Each row was made from one small tree. The marks that hang from a mark follow it in brackets, in alphabetical order. Every link used is in the known rows. Write each row's tree.
In the rows, 128 means zero.
Known rows:
gobak(zuto(nevi sesad)): [165 162 140 140 156  71 140 119 146 114 112  81 123 163 171 170 168 127
 163 128  69  94 118 127 118 123  93 154  80 137 139 103 125 147 124 126
 104 176 162 108 134 116 172  71  69 130 158 117 151 174 151 155 144 171
 115 126 125]
sesad(zuto(nevi)): [138 156 135 127 157  63 150  86 136  99 137  92 122 155 157 152 130 134
 130 128 101  87 122 129 138 116  94 155 114 149 125 123 115 134 116  91
 119 197 148 111 143 107 149  78  65 120 163  98 146 165 123 149 148 165
 107 127 128]
sesad(nise(nerar) zuto): [143 142 136 113 148  46 105  80 141  79 129 125 112 134 136 169 106 136
 142 149 111  81 127  96 127 124  95 167 126 154  98 125  98 119 112 137
  93 207 148  97 161 104 142 105  66 133 143 126 149 164 131  95 165 173
 112 133 157]
sesad(nise zuto(nevi)): [138 152 131 113 153  40 131  84 138  92 139 102 119 146 147 159 101 130
 150 143  95  81 125 117 129 116  95 157 112 150 123 126 121 142 112 113
 107 219 145 106 151 100 150  86  68 126 152 114 149 169 125 129 161 169
 100 133 135]
sesad(nise zuto(nevi(fitov))): [111 151 131 102 157  38 144  75 132  94 134 113 120 144 138 171  74 129
 159 148 101  64 153 129 113 117  80 159 100 157 112 128 111 172 103  95
 114 208 148 102 134  93 144 103  74 129 149 104 150 165 120 118 143 183
 103 136 130]
vuvog(nerar): [139 150 141 129 156 104 135 106 137  95 128 119 112 163 154 138 181 153
 139 128 118  77 148 141 122 100  96 170 120 162 100  87 108 131 124 121
 110 181 156 125 116 113 163  93  79 127 125 111 152 171 127 156 144 154
 118 128 141]
nerar(nise(sesad(zuto)) vuvog(gobak)): [150 163 137 102 183  90 115  79 129  78 135 168 107 136 137 128 120 155
 136 157 142  94 114 109 127 111  86 169 153 170  78 107 100 115 100  67
  96 202 145  97  67 112 153 107  77 139 154 109 139 137  88  74 182 162
  87 133 161]
zuto(nevi sesad(nise(nerar(vuvog)))): [138 150 140 120 137  61 121  98 141  85 124 120 116 170 133 181 142 140
 173 171 119  60 125  86 115 125 105 159 110 157 109  93 107 134 117 112
  76 166 176  92 109 124 171  86  74 145 145 147 146 169 105  93 181 170
 102 124 140]
nevi(fitov zuto(sesad(nise(nerar)))): [119 143 142 107 155  48 120  90 141  95 120 135 115 118 134 189 143 138
 178 183 102  58 125  94  92 108  96 163 114 146 112 100 101 148 115 159
  92 202 190  89 126 117 168 119  83 138 121 148 167 166 105  89 139 197
 106 125 166]
fitov(nevi(zuto(sesad(nise(nerar))))): [158 145 144 116 153  60 104  99 144  92 121 140 115 112 131 195 148 146
 179 188  77  62  88  97  97 114  93 171 121 150 102  76 101 127 118 168
  92 189 190  94 130 130 166 107  77 141 115 153 160 169 112  66 153 185
 109 118 161]
zuto(nevi): [136 155 137 125 147  92 149  98 138 101 138 101 119 168 150 156 141 138
 141 137  86  68 112 131 117 111 106 155 104 141 128  97 126 150 127 110
 114 169 157 122 150 108 157  87  75 125 150 105 146 171 138 164 137 161
 101 125 123]
sesad(zuto): [136 149 138 131 161  76 141  86 139  92 124 114 118 149 158 143 153 142
 128 116 107  94 122 123 144 113  88 165 126 152 124 127  98 118 113 117
 114 202 137 111 140 113 149  86  65 124 151 104 143 167 122 134 137 140
 114 133 149]
nerar(nise): [148 161 137 122 165 117 118  89 142  88 115 125 110 141 148 154 171 149
 145 140  95  70  99 113 132 104  97 171 112 153 113 113 112 125 124 134
 101 180 144 119 131 104 160 116  85 132 140 114 147 164 109 135 145 164
 106 127 141]
gobak(zuto(nevi)): [166 164 138 126 155  76 136 109 142 116 134  88 118 156 156 168 152 135
 147 137  78  84 135 143 110 120 100 148  83 143 113  88 135 158 126 114
 113 176 153 119 157 106 162  78  68 125 156  98 145 172 160 167 126 175
 103 133 115]
gobak(zuto(sesad)): [167 157 142 139 156  91 134 122 149 107 101 105 120 154 174 153 195 136
 158 121  81 106 127 118 129 120  89 164  94 140 132 107 113 130 119 140
 103 172 159 106 128 122 168  85  69 132 143 123 151 175 147 139 136 140
 120 128 148]
nevi(fitov zuto(sesad)): [114 150 144 121 161  84 159 100 139 105 112 118 119 133 155 163 189 145
 161 147  99  70 115 119 116  99  90 163 111 147 135 101  98 146 115 140
 113 186 174  97 108 124 168  98  83 131 124 125 160 165 100 124 118 167
 109 122 153]
gobak(zuto(nevi sesad(nise))): [168 160 136 127 155  45 122 118 148 107 111  93 121 155 158 179 130 120
 182 148  75  91 134 112 110 121  93 156  81 139 133 113 136 149 120 140
  95 202 167 101 141 112 166  79  73 135 141 129 152 178 161 139 153 176
 106 131 129]
fitov(nevi(zuto(sesad(nise)))): [157 147 142 126 155  68 122 103 143  97 110 137 116 120 139 173 158 148
 178 168  83  71  96 116 112 105  86 168 122 148 120  91 105 135 115 157
 100 189 184  98 120 129 162 101  80 142 105 145 157 172 118  90 145 159
 104 121 155]
gobak(zuto): [166 157 140 128 156  95 128 111 146 114 118 104 117 146 160 152 164 140
 143 124  89  98 141 133 126 115  94 159  96 147 115  98 118 140 123 138
 109 177 143 117 146 112 162  90  67 129 138 106 142 173 157 149 124 151
 109 132 143]
gobak(zuto(nevi(fitov) sesad)): [140 164 138 124 161  67 155 108 141 114 109  85 122 163 158 180 150 126
 171 141  70  78 152 135 107 125  85 157  69 143 133  92 122 174 118 107
 112 185 168 104 118 108 173  94  72 129 155 112 155 173 143 145 124 184
 110 129 117]
fitov(nevi(zuto(sesad))): [153 149 147 135 157  91 143 106 141 101 115 126 118 132 149 164 182 158
 163 153  81  79  95 125 115 104  92 168 126 148 129  79  96 132 122 148
 113 178 184 101 117 134 163  94  72 136 118 130 155 166 101 112 128 151
 111 117 144]
nerar(vuvog): [136 151 143 126 143 115 148 101 140  91 124 137 113 169 141 142 177 161
 132 133 133  77 151 123 144 108  99 165 131 159 105  94 106 125 120 110
 102 173 143 115 110 124 160  76  72 134 133 121 129 172 104 129 151 111
 103 132 145]
nise(nerar(vuvog) sesad(zuto)): [156 151 135 101 150  89 116  76 135  81 143 152 114 142 141 147 135 156
 126 156 136  92 138 109 129 128  88 165 137 177  87 116  89 108 107  73
 101 195 140  96 107 117 152 106  70 133 154 113 140 157 112  88 177 173
 104 132 145]

Write each row's tree:
[128 143 146 121 153  96 130 108 136  84 144 155 112 164 128 149 150 157
 128 159 153  67 123 102 118 113 114 166 148 155  76  65 107 134 120 103
  86 164 166 104  85 132 155  86  60 143 147 129 132 154  96  91 162 128
  96 127 176]
nise(nerar(vuvog(gobak)))
[143 144 143 132 153  64 127 103 146  98 113 123 117 121 150 159 191 138
 171 157  99  77 102  97 122 100  99 162 125 135 136 115 115 122 118 171
  97 203 176  97 130 124 168  85  82 137 109 144 161 170 117 120 142 153
 103 125 172]
nevi(zuto(sesad(nise)))
[116 149 136 110 146  48 130  92 140  86 123 109 118 156 136 200  95 122
 183 169  89  47 135  99  92 124  99 163  90 150 116 103 105 171 118 115
  91 174 175  93 127 105 160 113  84 139 144 143 160 168 127 110 156 206
 112 125 136]
zuto(nevi(fitov) sesad(nise(nerar)))
[167 154 137 134 154  64 112 120 152 104  93 112 117 148 160 166 159 129
 174 141  86  97 140 108 121 117  84 165  95 141 135 116 118 139 113 164
  91 205 163 101 139 118 165  88  70 137 124 138 152 180 159 121 151 138
 115 130 154]
gobak(zuto(sesad(nise)))
[147 143 144 124 146  55 108  98 147  92 125 128 114 116 141 178 167 141
 170 173 105  73  83  79 107 112 103 158 126 142 120 101 113 114 123 174
  85 199 185  91 138 124 171 102  80 139 119 155 168 167 117  96 156 184
 106 119 172]
nevi(zuto(sesad(nise(nerar))))
[133 154 131  89 165  59 131  69 128  89 156 123 120 135 143 174  63 129
 141 171  91  71 138 129  91 132  84 155  99 175  93 117 104 161 107  57
 119 191 151  99 133  90 149 122  77 129 171  97 157 155 136 108 144 237
 106 130 118]
nise(nerar sesad(zuto(nevi(fitov))))
[157 156 129 101 155  61 116  72 133  91 158 118 119 134 144 162  92 130
 134 165  92  85 107 114  98 133  98 154 117 162 106 117 114 127 115  74
 114 200 153 105 152 100 153 103  70 124 171 101 156 156 142 120 158 226
 108 126 123]
nise(nerar sesad(zuto(nevi)))
[166 160 129 102 176  95 109  68 136  82 127 143 112 120 157 142 121 139
 138 147  93  95 109 114 131 115  78 169 121 166 109 149 104 111 107  95
 111 206 131 107 124  97 149 124  86 126 151 104 153 150 125 112 164 192
 104 130 136]
nerar(nise(sesad(zuto)))
[136 169 126  83 179  73 127  56 126  90 138 124 115 123 145 166  73 132
 151 163  81  68 129 130 101 119  79 161  96 175  99 135 110 157 104  61
 122 204 141 101 119  81 152 131  91 127 170  88 157 147 117 115 160 239
  97 131 109]
nerar(nise(sesad(zuto(nevi(fitov)))))
[163 170 129 100 185  81 107  70 128  90 145 122 111 137 154 145 112 139
 147 156 110  83 125 137 107 118  81 162 111 181  94 128 120 129 113  47
 118 204 151 115  98  87 165 110  95 122 157  94 168 147 116 130 176 252
 109 130 112]
vuvog(nerar(nise(sesad(zuto(nevi)))))
[111 154 138 122 151  85 167 101 135  98 116 101 120 168 156 171 139 135
 164 145  82  61 134 126 113 115  95 160  88 147 142 104 109 165 119 101
 111 175 167 102 120 113 160  98  78 131 151 119 154 169 116 145 133 171
 111 123 126]
zuto(nevi(fitov) sesad)
[139 168 137 108 163  75 151 106 136 118 132  92 119 159 149 176 124 133
 154 143  79  70 156 155 101 118  89 151  70 150 110  86 125 194 118 103
 120 177 150 117 140  98 162  98  74 123 156  94 142 169 154 157 113 187
 101 133 112]
gobak(zuto(nevi(fitov)))
[143 143 145 117 142  63 117  96 144  90 128 141 110 131 131 175 179 153
 169 177 130  69 107  81 121 111 105 163 136 152 105  87 100 112 116 155
  75 185 183  87  96 135 174  86  78 143 113 158 150 165  86  81 167 162
 101 123 171]
nevi(zuto(sesad(nise(nerar(vuvog)))))
[161 173 131  94 169  87 122  62 130  89 140 138 113 141 140 152 116 148
 141 157 110  82 112 120 130 120  84 160 114 176  93 125 109 126 105  58
 107 198 137 103  95  99 160 102  86 131 166  99 145 150 100 104 190 205
  93 132 116]
nerar(nise(sesad(zuto(nevi))) vuvog)
[117 149 132  97 156  29 125  71 133  85 143 111 117 139 131 192  60 128
 155 166 100  53 139 113 103 128  91 158  96 158  94 111 102 172 109  95
 102 199 156  95 148  93 146 113  72 130 158 120 156 161 115  94 149 212
 105 133 131]
sesad(nise(nerar) zuto(nevi(fitov)))
[145 139 138 130 143  70 106 101 147  82 109 125 116 145 146 174 148 134
 168 161 100  71 115  82 111 120 103 170 116 146 125 108 103 117 120 156
  80 181 170  94 144 119 158 105  73 139 132 157 162 176 135 102 165 160
 115 123 165]
zuto(sesad(nise(nerar)))
[139 141 142 124 135  77 114  98 145  80 110 142 112 161 137 167 160 150
 167 160 127  67 132  82 133 121 101 166 124 157 105  94  93 116 116 136
  71 173 163  90 105 131 162  91  75 148 128 159 147 173  98  82 181 134
 107 127 164]
zuto(sesad(nise(nerar(vuvog))))
[112 151 134 115 152  60 145  93 137  91 113 109 120 158 146 180 106 125
 181 155  93  53 146 113 102 113  90 161  95 147 138 107 114 175 112 123
 101 187 167  99 125 107 160 100  82 138 136 133 158 173 124 126 148 168
 108 127 132]
zuto(nevi(fitov) sesad(nise))
[149 162 136  97 175 118 111  87 133  83 132 176 105 143 128 133 134 158
 143 172 135  77 114 111 110 106  97 170 149 166  76  93 117 128 110  76
  90 172 146 105  63 115 157 115  86 142 140 114 145 144  99  91 176 152
  82 131 157]
nerar(nise(sesad) vuvog(gobak))
[115 144 142 115 159  55 143  97 140  99 115 132 116 124 143 170 152 137
 177 166  99  66 128 108 106 100  90 163 116 147 131 108 107 152 112 164
 104 204 172  94 114 117 165 108  86 136 110 140 164 169 106 109 133 166
 105 127 161]
nevi(fitov zuto(sesad(nise)))
[170 150 140 126 144  54  95 110 150  93 103 111 115 145 151 180 154 127
 175 155  82  91 124  94 109 130  95 164  93 143 117 104 112 131 119 159
  81 192 172  95 135 118 164 102  67 142 135 148 159 175 158 105 162 168
 115 128 155]
gobak(zuto(sesad(nise(nerar))))
[141 149 132 108 152  27 113  79 138  86 150 103 119 140 139 179  72 126
 149 161 106  71 121 101 117 127 102 156 113 154 104 118 111 139 115 112
  96 212 161 104 160  99 148  96  70 129 160 121 152 163 123 108 161 200
 108 130 142]
sesad(nise(nerar) zuto(nevi))
[153 153 137  99 141 114 116  88 138  86 139 160 111 148 130 148 153 153
 135 161 131  79 142 112 109 124 101 165 133 172  87  88  98 116 117  82
  96 161 147 106 107 117 162 113  81 139 142 122 141 162 125 102 159 163
  99 129 139]
nise(nerar(vuvog) sesad)
[110 156 134 112 167  57 166  81 130 100 142  96 120 155 151 164 104 136
 143 135 101  72 145 142 122 119  84 159  98 156 117 114 109 170 109  82
 125 196 147 108 131  99 149  98  67 122 165  92 147 162 117 136 134 178
 105 132 123]
sesad(zuto(nevi(fitov)))
[137 142 138 110 138  56 109  79 140  75 134 135 113 145 128 161 120 150
 140 152 142  80 152  95 141 122  94 167 136 165  84 110  91 114 107 122
  83 202 146  92 114 117 150  95  64 136 142 133 141 166  88  78 175 148
 102 137 156]
sesad(nise(nerar(vuvog)) zuto)
[142 158 144 123 186 101 112 102 134  87 129 138 103 152 140 138 160 154
 144 152 138  66 114 122 111  96 100 173 139 161  74  75 113 136 121 106
  98 175 168 122  82 109 159 114  84 134 129 114 164 150  94 118 161 174
 106 126 158]
vuvog(gobak nerar(nise))
[133 158 144 119 172 113 127  89 135  84 131 152 109 159 128 145 154 158
 137 154 135  68 111 108 132 100 101 171 144 157  85  80 112 131 116 106
  88 166 156 107  77 121 158  96  72 144 142 119 133 152  76  94 166 132
  85 130 162]
nerar(nise vuvog(gobak))
[136 148 140 111 129  82 108  93 142  82 134 147 110 153 125 168 130 153
 150 163 136  62 151  97 122 116 106 168 129 159  82  85  99 127 117 130
  81 180 148 104 123 117 156  99  74 145 127 145 136 169 105  91 170 143
 100 135 155]
sesad(nise(nerar(vuvog)))
[162 166 146 130 177  94 122 109 139  93 103 136 110 161 150 152 189 151
 159 145 125  95 117 103 133 115  90 171 118 149 101  77 119 126 115 107
  80 159 171  94  59 132 174  85  67 144 145 132 138 152  90  88 168 139
  93 131 156]
nerar(nise vuvog(gobak(zuto(sesad))))
[183 171 137 102 195  96  88 107 135 101 129 148 106 131 147 142 134 145
 151 172 120  96 129 139  83 109  92 166 115 170  63  78 126 138 114  80
 103 185 163 118  79 102 164 121  86 134 133 101 166 144 144 117 165 217
 100 132 145]
vuvog(gobak(zuto) nerar(nise(sesad)))
[157 147 132 102 153  81 106  80 137  82 142 140 116 129 152 150 121 138
 132 150 104  98 110 108 114 128  90 164 132 162 102 128  96 113 111  93
 111 192 146 105 148 106 147 117  69 128 157 106 151 159 136 110 157 196
 115 128 147]
nise(nerar sesad(zuto))
